(in the rows, 128 means zero)
Known rows, with every step that occurs
zokonu, nebi, zakoz, nedu: [126 139 106 107 139  97  90 142 139  96 139 125 186 123 137 162 146 116
 110 123 166 155 163  88 123 106 111 156 129 144 144  53 116 153  85  87
 175  97 125  83 122 123 111]
zakoz, nebi, gosom: [116  89 104 141 131 155 132 131 166 141 137 130 163 123  74 153 118  89
 124 129 149 145 121 146  74  93  40 176 159 154 158  78 114 161 104 111
 140 115 126  73  83 152 107]
zokonu, zakoz, gosom: [142  93  96 187 144  48 140 119 137 153 142 122 121 153 136 193 123 137
  99 155 170 136  93 112 151  86  91 175 123 146 152 114 128  97 109  95
 140 135  96 133 142 125 103]
nedu, gosom, zokonu, zakoz, nebi, gidomo: [113 156 158 156  87 106 106 169 126 104 118 134 123 129 108 142 107 134
 132 143  88 171  91 162 140 133  96 149 134 125 120 123 108  86 150 115
 131 107 127 104 150 110  66]
gidomo, zokonu, nedu, gosom: [ 89  89 160 129  85  99 158 168  65  87  97 146 154 126 178 154 137 122
 110 174 110 110 122  64 153 101 115 185  82 108 125 143 114 171 123 123
 155 112 162 115 184 147 125]
leteb, gotabi, nebi, zakoz, gosom: [ 94  89 119 141 143 118 108 147 101 114  97  88 210 128  90 105  70 127
 134 155 199 120 130 179  85 130 115 150 138 140 163 109  88 125  91  94
 131 130 116 117 174 130 126]
nebi, gosom: [126  94 116 168  91 134 170 108 134 138 120 172 177 151  94 171  81  86
  74 132 136 123 170 146 122  92  98 192 170 127 157  91 126 114 126  77
 146 119 121 116 122 169 147]
leteb, gosom, zokonu, nedu: [148  99 149 174  65 143 146 140  98 139 117 154 174 152 128 178 119 128
 118 130 151 151 144 115 161 133  92 151 107  88 109 136  93  90 110 125
 101 131 140 105 126 112 137]
gosom, gotabi, zokonu, nebi, nedu: [130 103 151 161 113  83 172 170 141 144  94 148 195 110 105 128  94 137
 111 132 174 118  96 106 106 120 148 148 161 145 165  89 122 165 112 115
 176 121 217 100 160 132 102]
nebi, gidomo, gotabi, zokonu, nedu, gosom, leteb: [111 153 154 178 100  97 150 171 137  83  58 107 195 178 103 143 141 121
 138 173 138 102  98  85 174 141 173 147 131 129  55 125 115 126 139 127
 182 103 188 101 172 126  79]
nedu, gosom, leteb, gotabi, nebi, gidomo, zokonu, zakoz: [ 98 142 164 140 119  80 121 154 110  66  79 141 166 162  98 118  78 134
 126 154  86 148  88 159 146 147 123 120 124 143 130 148 122  99 161 101
 149  95 136 111 146 106  95]
zakoz, gosom, zokonu, nebi: [146 102 142 185 114 111 109 128 155 146 160 165 141 140 158 152 156 145
 131 130 137 144 104 140 141  90  83 168 173 128 173  96 112 122 102 131
 106 114 145 117 136 160 115]
nedu, gosom, nebi, zakoz: [120 137 140 109 112 112 125 138 127  93 127 176 156 137  85 127  75 112
  90 135  78 175 127 191 103 130  92 146 144 140 137 105 105 115 132 115
 128  84 104 114 156 124 124]
nedu, gosom, gotabi, zokonu, nebi: [119 137 150 141  96  94 151 177 137 104  93 184 159 127  75 114  84 141
  97 129  89 138 105 146 100 136 145 124 162 168 180 115 116 124 132 103
 160 103 172 120 152 146 115]
leteb, gotabi, nebi, gidomo, zokonu, zakoz, nedu: [ 82  82 141 148 139  99 131 166  79  97  61  61 225 125 104 115 106 143
 162 177 197 103 114 136 114 131 143 159 106 122 126 121  78 146 116  98
 168 131 129 114 173 127 105]
nedu, gosom, gotabi, zokonu, zakoz: [120 134 146 152  97  76 157 170 131 112  89 168 146 131  73 122  67 138
  94 139 100 135  97 150 111 138 139 136 154 161 175 126 121 103 139 103
 154 118 167 129 163 132 101]
zakoz, zokonu, nedu, gosom, gotabi: [142 117 129 156  94 106 144 121  97 139 109 104 160 102 137 114 138  90
 124 114 140 153 110  72 135 159 124 175 109 116 169 118  98 106 113 127
 101 134 194 137 153 154  81]
nedu, gosom: [110 139 126 139 104 117 144 168 117  96 100 163 140 169  81 142  87 119
  74 124  82 146 147 150 110 133 123 153 154 157 151 129 109 103 137  95
 129  96 116 138 143 157 131]
gosom, nedu: [127 114 120 129 121 162 187 193 115 114  76 116 183 148 119 182 126 105
  75 137 138 135 181 147 107 150  69 187 116 124 181 100  83 108 140 125
 112 104 130 115 177 119  82]
nedu, gosom, leteb: [122 152 143 134 132  97 136 151 141  83  96 169 143 188  85 141  79 111
  76 116  62 164 125 163 137 150 106 132 163 164 146 144 133  89 161 109
 119  82 138 125 119 132 116]
gotabi, zokonu, nebi, zakoz: [ 98 160  91 159 108  87 125 184 142 115 125 130 189 132 139 151 111 137
 156 165 197 128 122 121 113  68 145 181 155 107 102  85 166 152  84 133
 170 114 173  79 171 106 122]
nedu, gosom, nebi: [121 120 146 118 120 115 145 151 130 104 112 183 153 142  82 133  91 123
  90 135  64 168 119 186 100 125  96 142 146 152 140 126  99 122 148 127
 119  77 101 123 148 150 146]
gosom, nebi, gidomo, zokonu, zakoz: [124  79 162 146 127  94 167 138 100 113 114 136 190 136 138 159 135 146
 148 187 137 135  77 141 123 106  97 176 102  97  53 119 110 185 139 146
 174  89 115 102 164 110 108]
gosom, gotabi, nebi: [133  59 168 140 154 106 169 149 123 126  79 138 203 132  56 135  95 149
  97 132 159 110  88 158  66 141 101 132 166 194 170 106  99 190 118 119
 163 122 168 117 163 124  96]
leteb, gotabi, nebi, nedu, gosom: [ 79  99 138 144 123 121 127 166  96 113  69  94 215 126  83 102  63 114
 116 144 177 129 136 157  99 131 137 147 130 131 161 110  65 119 119  87
 128 122 134 115 176 148 132]
zakoz, gosom, nebi, nedu: [145  74 131 176 131 105 145  89 160 158 151 163 165 156 125 148 128 106
 101 131 144 150 112 139 133  93  79 187 176 124 171  71  82 136 101 131
 107 114 139 126 137 175 125]
leteb, gotabi, nebi: [ 88  74 127 138 154 123 137 178  92 119  71  86 217 131  83 113  77 135
 127 154 189 115 128 174  77 128 123 143 126 148 147 137  85 139 115 105
 127 118 110 120 171 142 149]
gidomo, gotabi, zokonu, nedu, gosom: [108 136 137 140 106  79 156 192 139 112  71 132 189 120 109 128 115 129
 113 181 145 101 105  94 141  77 149 144 114 154 114 150 124 136 131 142
 133 121 180  96 217 153 155]

Rows
[ 89  80 142 161 123 117 137 168  83 103  70  81 215 126 116 121 110 148
 161 184 189 103 105 149 109 132 120 156 100 117 150 115  70 132 118 104
 157 131 126 113 188 118  89] -> leteb, gotabi, nebi, gidomo, zokonu, zakoz, gosom, nedu
[129 121 153 167 111  79 129 167 111 147 127 107 140 114 163 176 105 144
 128 157 159 155  95 160 153  99  82 176 118 101 104 143 137  96 148 132
 111 125 128 105 180  93  92] -> gosom, zokonu, zakoz
[105 108 145 125 108  79 117 147  87  89 143 160 181 118 189 122 114 157
 149 170 146 115 110  95 124  80 102 157 100 107 135 123 148 187 104 104
 170 105 154  85 156 117 128] -> gidomo, zokonu, nebi, zakoz, gosom, leteb, gotabi
[ 94  78 135 138 125 148 147 161 103 119  69 107 228 111  80 120  72 114
 122 156 174 120 149 187  86 125 101 154 126 134 184 108  74 115 127  93
 130 122 115 107 173 142 136] -> leteb, gotabi, nebi, gosom, nedu
[150  87 125 174 146  43 140 111 147 146 136 131 144 135 130 176 135 147
 121 176 158 139  62 121 154  82  88 154 106 146 122 111 112 116 123 114
 150 122  93 117 159 118 105] -> zokonu, zakoz, gosom, nebi, gidomo, gotabi
[ 89  97 146 163 130 100 134 142  97  74  77  89 218 166 102 165 156 155
 176 184 183 100  94 116 120  94 119 182 139 135  79  80  96 205 106 132
 199 129 149 100 175 103  65] -> gotabi, nebi, gidomo, zokonu, zakoz, nedu
[ 97  96 142 127 104  94 152 178  77  98 126 167 178 124 181 149 138 171
 135 171 137 104 116  79 104  61 112 171  97 118 113 136 143 217 117 117
 177  98 142  92 162 140 150] -> gidomo, zokonu, nebi
[101  90 130 147 108  54 169 162  61 113 119 131 156 130 177 167 104 164
 128 190 158 101 100  95 127  64 103 195  80 105 102 156 154 178 130 113
 168 128 131 111 187 110 121] -> gidomo, zokonu, zakoz
[124  96 108 146 158  72 124 130 154 146 128  99 143 105 107 170  97 110
 125 155 169 162  77 137 126  95  51 150 100 150 142 113 136 105 132  94
 148 125  98  75 104  99  92] -> zokonu, zakoz, nebi, gosom, leteb, gotabi
[100 145 132 162  74 118 145 141 120 117  99 138 164 165 106 146  76  78
  62 109 130 152 166  94 151 128 138 185 156 109 151  72  79  98 128  76
 130 111 167 120 151 160  99] -> nebi, nedu, gosom
[ 91 137 114 173  99  98 153 186 134 115  83 117 161 141 133 162 127 100
 129 166 157 128 119 103 159 103 153 191 143 113 117 114 130 112 104 150
 140 122 190 111 185 139 117] -> gotabi, zokonu, nedu, gosom
[151  56 144 179 144 102 147 105 152 142 122 162 170 157  81 135 125 144
 105 129 152 110  87 148  97 121  90 150 196 186 212  85  91 158  91 118
 137 135 163 138 141 165  98] -> zakoz, gosom, gotabi, nebi
[114 162 170 149  74 126 106 178 125  90 113 167 144 134 122 135 120 140
 122 130  72 164 117 150 138 132 124 137 145 127 127 117 105 100 148 110
 138  84 135 108 149 134  99] -> nedu, gosom, zokonu, nebi, gidomo
[ 87 107 133 160 114 108 145 192 105 119  65  87 198 111 122 108  97 105
 146 173 171 125 116 137 140 147 168 160 107  97 122 137  89  95 121 125
 140 113 153 117 179 144 132] -> leteb, gotabi, zokonu, nedu, gosom, nebi, gidomo
[104 112 137 180  98  86 158 150  77  87  88  89 183 172 148 169 153 141
 149 177 165  93 120  66 162 127 153 203 110  90  64 110 113 164 123 100
 210 123 156 118 152 118  59] -> nebi, gidomo, zokonu, zakoz, nedu
[127 144 160 137 101 116  91 168 121 121 149 135 165 101 169 153 121 139
 137 138 151 165 119 151 132 101  87 158 134 101 112 101 135 127 119 127
 128 100 143  78 165  95  98] -> gosom, zokonu, nebi, zakoz
[143 108 144 191 100 109 107 120 155 151 160 161 148 138 165 149 148 130
 126 124 145 148 111 123 154  87  88 176 176 115 177  77 100 116 101 121
 107 119 160 111 141 163 102] -> zakoz, gosom, zokonu, nebi, nedu
[130 143  95 142 101 107 108 107  91 123 143  75 171 116 149 137 105  77
 123 128 198 151 150  92 135 146 109 203 115  87 125  81 127 107  77 106
 124 138 167 112 165 103  64] -> nebi, zakoz, zokonu, nedu
[ 98 126 115 135 118 142 115 154 159 128 122 106 154 133  82 134 114  84
 116 114 143 166 118 109  93 119  67 169 150 142 153  67  81 148 108 109
 128 110 160  74 103 147  75] -> zakoz, nebi, nedu, gosom
[138  87 130 176 167  92 124 105 159 128 119 138 169 184 109 130 112 124
 122 132 146 133  97 163 136 126  86 146 181 158 187 120 117 111 113 123
 103 116 148 128 117 151 119] -> zakoz, gosom, leteb, gotabi, nebi
[133 105  99 146 162  43 141 133 128 129 105  81 156 138 121 193 131 114
  95 145 179 144 134  95 161 105 107 187 112 144 143 101 115 107 124  97
 150 135 110 123 134 121  96] -> zokonu, zakoz, nedu
[124 144 137 201 114  74 151 152 147 105  81 106 192 185 108 147 136 143
 151 181 167  93  80  93 169 115 162 156 139 128  61 123 131 127 131 123
 182 119 176 104 167 119  76] -> nebi, gidomo, gotabi, zokonu, zakoz, gosom, leteb
[104 108 166 139 133 114 119 151 125  81  63 102 163 151 120 163 149  77
  98 143 111 157 109  90 190 173 122 132 102 149 125 117  79  97 130 118
 149  93 149 114 149 128  83] -> zokonu, nedu, gosom, leteb, gotabi, nebi, gidomo
[154 108 126 165  74 113 164 136 115 134 117 187 203 149  78 143  75 153
 122 126 174 125 132 120 103 132 126 123 134 123 142 105 117 130  86  99
 161 137 170  98 115 101 137] -> leteb, gosom, gotabi, zokonu, nebi, zakoz
[130 156 108 160  78 104 123 124 110 138 140 127 181 107 150 110 130 112
 145 104 158 163 124  68 115 108 133 177 126  96 154  82 110 127 110 105
 112 119 183 108 136 155 100] -> zakoz, zokonu, nebi, nedu, gosom
[138 141 104 174  96 111 131 133 103 133 132 105 188 128 147 124 161 133
 171 120 174 141 110  69 108 123 139 176 122  99 111  99 122 146 105 116
 140 113 168 114 126 141  89] -> zakoz, zokonu, nebi, gidomo
[129 108 151 175  70 141 151 116 130 145 130 170 173 123 120 161  80  98
 100 135 129 139 153 176 139  90  83 196 173  97 150  98 129  99 142  99
 121 124 142 102 141 152 127] -> nebi, gosom, zokonu
[150 109 112 156  76 169 187 157 100 124  96 165 198 177  88 183 107 128
  91 124 145 138 189 132 111 148  79 153 105 106 158 113  78  92 116 109
 113 124 118 109 123 110 129] -> leteb, gosom, nedu
[108 104 160 148 169  72 134 148 112  91  75  95 203 164 120 133  86 136
 146 166 157 133  76 154 146 139 106 131 117 133 102 155 139 132 154 122
 148 101 149  96 141  86  96] -> gosom, leteb, gotabi, nebi, gidomo, zokonu, zakoz
[127 138 141 136 122  93 132 145 150  84  77 128 193 140  76 123 145 110
 113 115 115 135 152  99 143 157 158 162 175 154 187  66  78 128 121 103
 169 120 192 121 115 166  82] -> zakoz, nedu, gosom, gotabi, zokonu, nebi, gidomo
[115 107 100 152 146  70 125 143 144 151 130  77 136 116 122 186 116 110
 117 146 193 163  86  94 129  91  66 173  99 136 123  89 114 128 115 100
 150 130 116  80 128 100  68] -> zokonu, zakoz, nebi, nedu
[ 98  96 155 181 133  93 130 126 113  78  92 113 204 182 110 164 148 162
 181 187 171 106  62 131 127  92 104 166 149 139  79  93 118 193 109 137
 190 122 152  97 169  93  61] -> gotabi, nebi, gidomo, zokonu, zakoz, gosom, leteb
[143  63 166 167  76 129 175 124  87 113  87 169 215 160  76 154 113 155
 128 143 160 110 109  96 117 147 114 123 109 132 126 111  79 164  96 108
 177 138 164 105 127 107 113] -> leteb, gosom, gotabi, nebi, gidomo, zokonu, nedu
[104 153 158 167  62 120 133 145 119 122 107 137 162 145 126 139  75  84
  80 113 124 163 154 114 163 126 127 188 160  88 146  78  81  84 138  92
 115 115 181 110 166 150  87] -> nebi, nedu, gosom, zokonu
[133 127  92 158 119 105 107 103 130 119 160 127 155 166 120 150  90 102
  96 131 176 132 155 140 123 124  94 192 170 125 153  69 126 111  70  88
 138 129 132 122 146 122  87] -> nebi, zakoz, gosom
[131 128 145 112 136 100 134 131 146  82  82 127 197 145  72 124 143 101
 106 127  96 147 156 125 143 140 128 163 156 152 159  84  65 129 140 121
 136 105 148 121 129 173 113] -> zakoz, nedu, gosom, nebi, gidomo, gotabi
